Each row comes from the steps of one path. Every step used is in the known rows, and no mark comes twice. Write the path behind each row, first mark first.
Known rows
bidediv labi: 0.21; 2.21; 0.58; 0.24; -1.91; 0.12; -0.64; 1.13; -0.80; 1.43; 2.93; 0.73; 0.12; 1.22; 0.67; 0.42; 1.28; 0.01; 0.73; 1.68; 0.24; -0.71; 0.36; 0.30
bidediv simu labi moto mumis fopatil: 1.22; 0.73; -2.22; 0.05; -2.21; 1.10; 0.74; 3.99; -0.09; 1.39; 1.28; -0.56; 0.78; 0.79; 1.69; -0.26; 1.83; 0.47; 0.90; 2.89; -0.46; 1.84; 0.02; 2.39
mumis fopatil: 1.22; 0.78; -0.32; -0.45; -1.59; -0.01; 1.05; 1.67; 0.28; 1.50; 1.56; -0.53; 0.69; -0.22; 0.43; 0.41; 1.15; 0.70; 1.33; 2.20; 0.44; -1.02; 0.03; 0.11
mopa moto mumis fopatil labi simu: 1.32; -0.62; -1.01; 1.15; -1.00; -0.92; -0.66; 4.43; -0.24; 0.34; 1.77; 0.97; -0.22; 0.52; 0.69; -0.96; 1.41; -0.43; 2.02; 1.18; -0.16; 1.25; -0.70; 1.14
fopatil labi bidediv: 1.32; 0.62; 0.54; 0.04; -0.86; -0.48; -0.92; 0.64; 0.12; 0.02; 1.70; 0.35; -0.11; -0.62; 0.63; -0.20; 1.11; -0.16; 1.36; 1.96; 0.14; 1.12; -0.52; -0.56
simu labi bidediv fopatil: 1.74; 2.78; 1.21; -0.47; -1.65; 1.83; 0.57; 0.18; 0.73; 0.87; 2.32; -1.52; 0.47; -0.93; 0.65; 0.51; 1.52; 0.40; 0.64; 3.05; 0.44; 0.49; 0.13; 0.59
mopa moto: 0.87; 1.11; -0.01; 0.42; -1.02; -0.70; 0.00; 2.10; 0.54; 0.02; 2.54; 0.64; -0.53; 1.06; 0.20; -0.77; 1.23; -0.20; 2.02; 1.58; -0.05; -0.76; -0.01; -0.19
labi moto mumis fopatil bidediv: 1.31; 0.58; -1.88; -0.09; -1.20; -1.23; 1.57; 3.74; 0.14; 1.85; 1.19; -0.50; 1.13; -0.30; 0.52; -0.33; 1.28; 0.10; 2.37; 1.87; -1.14; 1.93; -0.72; -0.14
mumis fopatil bidediv simu: 2.85; 0.99; -0.89; -0.28; -1.88; -0.08; 1.55; 4.48; 0.08; 2.13; 1.24; 0.31; 0.75; -1.51; 1.25; 0.36; 1.86; 0.48; 0.96; 1.10; 1.00; 0.08; -0.33; 0.12
bidediv fopatil labi simu: 1.95; 1.16; 0.24; -0.69; -1.58; 0.02; -1.08; 2.13; -0.13; 1.31; 2.61; 0.15; 0.50; -0.62; 0.23; -0.14; 1.32; -0.32; 0.57; 0.84; 0.99; 0.74; -0.13; 0.20
simu labi moto mumis: 0.19; 1.41; -1.39; 0.36; -1.26; 0.01; -0.40; 1.39; 0.11; 0.55; 2.00; 0.20; 0.68; 1.61; 0.45; -0.85; 0.76; -0.10; 1.94; 3.08; -1.51; 2.41; -0.12; 1.37
labi moto mumis fopatil bidediv simu: 2.14; 0.38; -2.51; -0.19; -1.99; -0.39; 1.68; 5.57; -0.25; 2.18; 1.04; -0.49; 0.90; -0.49; 1.29; -0.45; 2.05; 0.08; 1.63; 1.25; -0.47; 2.12; -0.58; 0.71
mopa moto mumis fopatil labi bidediv simu: 1.88; -0.38; -0.76; 0.84; -1.59; -0.17; 0.32; 5.76; -0.26; -0.20; 1.33; -0.24; -0.72; -0.28; 1.86; -0.48; 2.40; -0.14; 1.62; 1.56; 0.11; 1.14; -0.82; 0.93
punod mumis: 1.17; 1.13; -1.12; 0.46; -1.44; -0.72; -0.19; 3.00; 0.09; 0.98; 1.43; 0.21; 0.79; 0.63; 0.36; -0.35; 0.70; -0.09; 2.31; 1.39; -0.38; -0.09; 0.01; 1.12
moto mumis: 0.93; 1.09; -0.78; 0.19; -1.77; -0.74; -0.01; 2.08; -0.45; 0.92; 2.14; 0.19; 0.70; 0.82; 0.14; -0.64; 0.79; -0.43; 2.63; 1.79; -0.83; 0.59; -0.37; 0.60
mumis fopatil bidediv: 2.03; 1.15; -0.18; -0.15; -1.03; -1.00; 1.47; 2.59; 0.41; 1.80; 1.34; 0.24; 1.08; -1.38; 0.45; 0.46; 1.11; 0.49; 1.71; 1.78; 0.42; -0.11; -0.46; -0.68
mumis fopatil bidediv simu labi moto: 2.21; 1.33; -1.50; -0.05; -1.39; 0.63; 1.18; 3.71; 0.60; 1.79; 1.03; 0.35; 0.78; -0.71; 1.62; 0.11; 1.82; 0.80; 0.30; 2.42; 0.44; 1.88; -0.14; 0.89
mopa moto tasode: 1.48; 1.44; -1.01; 0.30; -1.14; -0.94; 0.10; 1.84; 0.27; 0.29; 2.41; 0.52; -0.42; 1.02; 0.40; -0.64; 1.57; -0.36; 2.80; 2.48; 0.66; -0.89; 0.09; 0.16
mopa moto mumis fopatil labi: 0.65; 0.11; -0.59; 0.96; -0.61; -2.00; -0.20; 5.01; 0.02; -0.15; 1.73; 0.85; 0.07; 0.79; 0.63; -0.25; 1.09; -0.11; 2.55; 2.43; -0.48; 0.20; -0.82; 0.13
simu labi bidediv fopatil mumis: 1.36; 1.61; 0.16; -0.18; -1.75; 1.28; 0.86; 1.24; 0.73; 1.07; 2.02; -1.33; 0.14; -0.72; 0.01; 0.06; 2.44; 0.00; 0.73; 3.00; 0.14; 1.66; -0.38; 1.14
fopatil mumis: 0.74; 0.18; -1.18; -0.03; -1.63; -0.92; 0.38; 1.85; 0.19; 1.20; 1.80; 0.37; 0.14; 0.64; -0.59; -0.74; 1.82; -0.38; 1.70; 1.64; -0.23; 0.85; -0.48; 0.58

Which path is each row?
1.36; 1.81; 0.70; 0.28; -1.24; 1.32; -0.08; -0.82; 0.61; 0.34; 1.85; -0.15; 0.02; -0.37; 0.83; -0.23; 1.10; 0.29; 1.17; 2.99; -0.06; 1.15; -0.03; 0.82 : simu labi bidediv
1.29; 2.10; -0.44; 1.17; -1.40; -0.81; 0.68; 4.99; -0.50; 2.32; 1.33; 0.81; 1.11; -0.14; 1.21; 1.03; 1.29; 0.51; 1.45; 1.58; 0.07; -0.20; -0.26; 0.82 : punod mumis fopatil bidediv labi
1.84; 1.98; 0.89; -1.03; -2.05; 1.09; 1.03; 0.79; 0.40; 1.16; 2.37; -2.16; 0.27; -1.07; 0.38; 0.31; 1.80; 0.17; 0.99; 1.81; 0.50; -0.32; 0.02; -0.26 : labi bidediv fopatil
2.53; 2.23; -0.37; 0.42; -1.48; 0.21; 0.06; 3.18; 0.20; 1.22; 1.73; 1.82; 0.67; -0.83; 1.24; -0.15; 1.22; 0.13; 1.06; 1.82; 0.66; 1.53; -0.23; 0.91 : fopatil bidediv simu labi
1.32; 0.64; -1.28; 0.32; -1.56; -0.41; 0.85; 3.77; 0.22; 1.52; 0.92; -0.58; 1.16; 0.10; 0.68; 0.28; 0.99; 0.56; 1.96; 1.93; 0.01; -0.85; -0.06; 1.24 : punod mumis fopatil
0.52; 0.12; -1.87; -0.36; -1.68; -0.37; 1.11; 2.77; -0.02; 1.47; 1.50; -1.36; 0.88; 0.89; 0.48; -0.36; 1.38; 0.25; 1.92; 2.36; -1.07; 0.95; -0.22; 0.68 : labi moto mumis fopatil
1.24; 1.78; 0.73; -0.73; -1.12; -1.05; -0.60; 2.88; 0.07; 0.90; 2.41; 0.10; 0.73; -0.27; 0.15; 0.61; 0.97; -0.08; 1.04; 2.04; 0.76; -0.25; -0.24; -0.69 : bidediv fopatil labi
0.44; 1.57; -0.75; -0.05; -0.98; 0.41; -0.43; 0.09; 0.75; 0.65; 2.04; 0.32; 0.42; 1.18; 0.48; -0.51; 0.83; 0.31; 1.03; 3.00; -0.55; 1.49; 0.29; 0.73 : simu labi moto
1.13; -0.12; -0.18; 1.04; -0.74; -0.95; 0.15; 3.84; 0.15; -0.41; 1.48; -0.27; -0.48; -0.10; 0.99; -0.43; 1.56; -0.17; 2.38; 2.41; -0.61; 0.98; -0.96; 0.10 : mopa moto mumis fopatil labi bidediv
1.88; 1.57; -2.01; 0.50; -1.60; -0.11; 0.11; 4.17; -0.14; 1.14; 1.64; 1.11; 0.78; 0.21; 1.31; -0.90; 1.41; -0.28; 1.63; 1.98; -0.92; 3.57; -0.45; 1.48 : fopatil bidediv simu labi moto mumis
0.54; -0.09; -1.04; -0.48; -0.67; -1.10; -0.15; 2.30; 0.40; 0.89; 1.24; -0.04; 0.50; 0.36; 0.65; 0.18; 1.14; 0.48; 0.88; 2.52; -0.07; 0.76; -0.26; -0.47 : mumis fopatil labi moto
1.06; 1.13; -0.61; -0.72; -2.01; -0.41; 1.01; 2.89; 0.29; 1.71; 2.28; -0.92; 0.48; 0.02; -0.67; -0.01; 2.27; -0.32; 1.17; 1.74; 0.27; 0.15; -0.30; 0.28 : bidediv fopatil mumis
1.82; 1.82; -0.44; 0.11; -1.94; 1.12; -0.33; 2.17; 0.07; 0.91; 1.99; 0.92; 0.31; 0.36; 1.24; -0.17; 1.38; 0.27; 0.58; 2.25; 0.72; 0.53; 0.28; 1.70 : bidediv simu labi
0.36; 0.88; -1.59; 0.24; -1.31; 0.32; 0.65; 2.15; 0.33; 1.08; 1.40; -0.64; 0.99; 1.00; 0.80; -0.24; 1.02; 0.48; 1.66; 3.62; -1.09; 1.73; -0.15; 1.53 : simu labi moto mumis fopatil
2.36; 0.84; -0.32; -0.46; -2.48; 1.46; 0.47; 1.65; -0.21; 1.01; 1.71; -0.84; -0.38; -0.63; 1.34; -0.51; 2.25; -0.06; 0.71; 0.99; 0.59; 0.54; 0.01; 0.77 : labi bidediv simu
1.29; 1.36; -1.35; -0.20; -1.87; 1.18; -0.29; 2.05; 0.35; 0.89; 1.86; 0.37; 0.10; 0.90; 1.34; -0.61; 1.67; 0.25; 0.22; 2.30; 0.10; 1.65; 0.43; 1.59 : bidediv simu labi moto
2.82; 1.63; -1.47; 1.02; -1.47; 0.17; 0.95; 6.12; 0.42; 1.78; 0.49; 1.02; 1.39; -1.11; 1.77; 0.44; 1.40; 0.66; 1.37; 2.06; 0.51; 1.08; -0.31; 2.12 : punod mumis fopatil bidediv simu labi
1.48; 0.17; 0.39; -0.08; -0.89; -0.18; 0.18; 1.30; 0.28; 0.57; 1.10; -0.47; 0.14; -1.24; 0.90; 0.50; 1.32; 0.53; 1.07; 2.41; 0.51; 0.46; -0.53; -0.48 : mumis fopatil labi bidediv
0.69; 1.71; -0.52; 0.10; -1.34; -0.30; 0.96; 2.72; -0.20; 2.35; 1.92; 0.16; 0.52; 0.14; 1.00; 0.70; 1.71; 0.58; 0.48; 1.87; -0.08; 0.64; -0.07; -0.44 : mumis fopatil bidediv labi moto
1.02; 2.71; 0.62; 0.52; -1.37; -0.80; -0.20; 2.10; -0.68; 1.82; 2.59; 1.59; 0.43; 0.09; 0.58; 0.50; 1.15; -0.11; 1.21; 1.26; 0.20; 0.26; -0.21; -0.46 : fopatil bidediv labi
2.44; -0.12; -1.26; 0.43; -1.78; 0.29; 0.07; 5.43; -0.11; 0.85; 0.31; -0.45; 0.37; -1.04; 1.98; 0.26; 1.99; 0.35; 0.94; 1.38; 0.68; 0.84; -0.47; 1.52 : punod mumis fopatil labi bidediv simu
1.15; 1.31; -1.51; 0.56; -0.79; -0.58; 1.10; 3.16; 0.43; 1.46; 1.21; 0.16; 1.30; -0.14; 0.75; -0.11; 0.90; 0.36; 2.06; 3.25; -1.23; 2.72; -0.59; 0.70 : simu labi moto mumis fopatil bidediv
0.35; 2.03; -1.00; 0.64; -1.54; -0.99; -0.11; 3.10; -0.95; 1.75; 2.49; 0.83; 0.54; 1.13; 0.68; -0.32; 1.34; -0.48; 1.87; 1.44; -1.37; 2.36; -0.44; 0.14 : fopatil bidediv labi moto mumis
-0.35; 1.16; -1.29; 0.20; -2.19; 0.16; 0.53; 2.97; -0.89; 1.99; 2.22; -0.81; 0.54; 1.74; 1.01; 0.28; 1.74; 0.27; 1.05; 2.39; -0.97; 0.61; 0.05; 1.05 : bidediv labi moto mumis fopatil
2.30; 1.45; -1.02; 1.44; -1.32; -0.22; 1.10; 6.52; 0.28; 0.81; 1.48; 1.29; 0.33; -0.30; 1.64; -0.32; 1.76; 0.16; 1.99; 2.27; -0.05; 1.42; -0.65; 1.56 : mopa moto mumis fopatil bidediv simu labi
1.43; 1.26; -0.46; 1.72; -1.72; -0.20; 0.44; 4.71; -0.83; 1.77; 2.50; 1.06; -0.15; 0.36; 1.10; -0.51; 1.96; -0.32; 1.65; 0.55; -0.29; 1.15; -0.57; 1.11 : mopa moto mumis fopatil bidediv labi simu
1.50; 0.85; -0.15; -0.74; -2.14; 0.65; 1.41; 1.68; 0.45; 1.41; 1.97; -2.01; -0.06; -0.85; -0.36; -0.11; 2.81; -0.21; 1.02; 1.75; 0.13; 0.89; -0.46; 0.24 : labi bidediv fopatil mumis
1.71; -0.27; -0.51; -0.06; -1.19; -0.17; -0.65; 1.93; -0.08; 1.22; 1.50; 0.56; 0.40; -0.64; 0.68; -0.16; 1.16; 0.12; 0.70; 1.27; 0.85; 0.71; -0.29; 0.52 : mumis fopatil labi simu
1.79; 1.56; 0.08; 0.58; -1.87; 0.61; 0.42; 2.20; -0.67; 2.70; 2.20; 0.88; 0.47; -0.81; 1.08; 0.43; 1.74; 0.31; 0.32; 0.64; 0.76; 0.63; -0.13; 0.61 : mumis fopatil bidediv labi simu
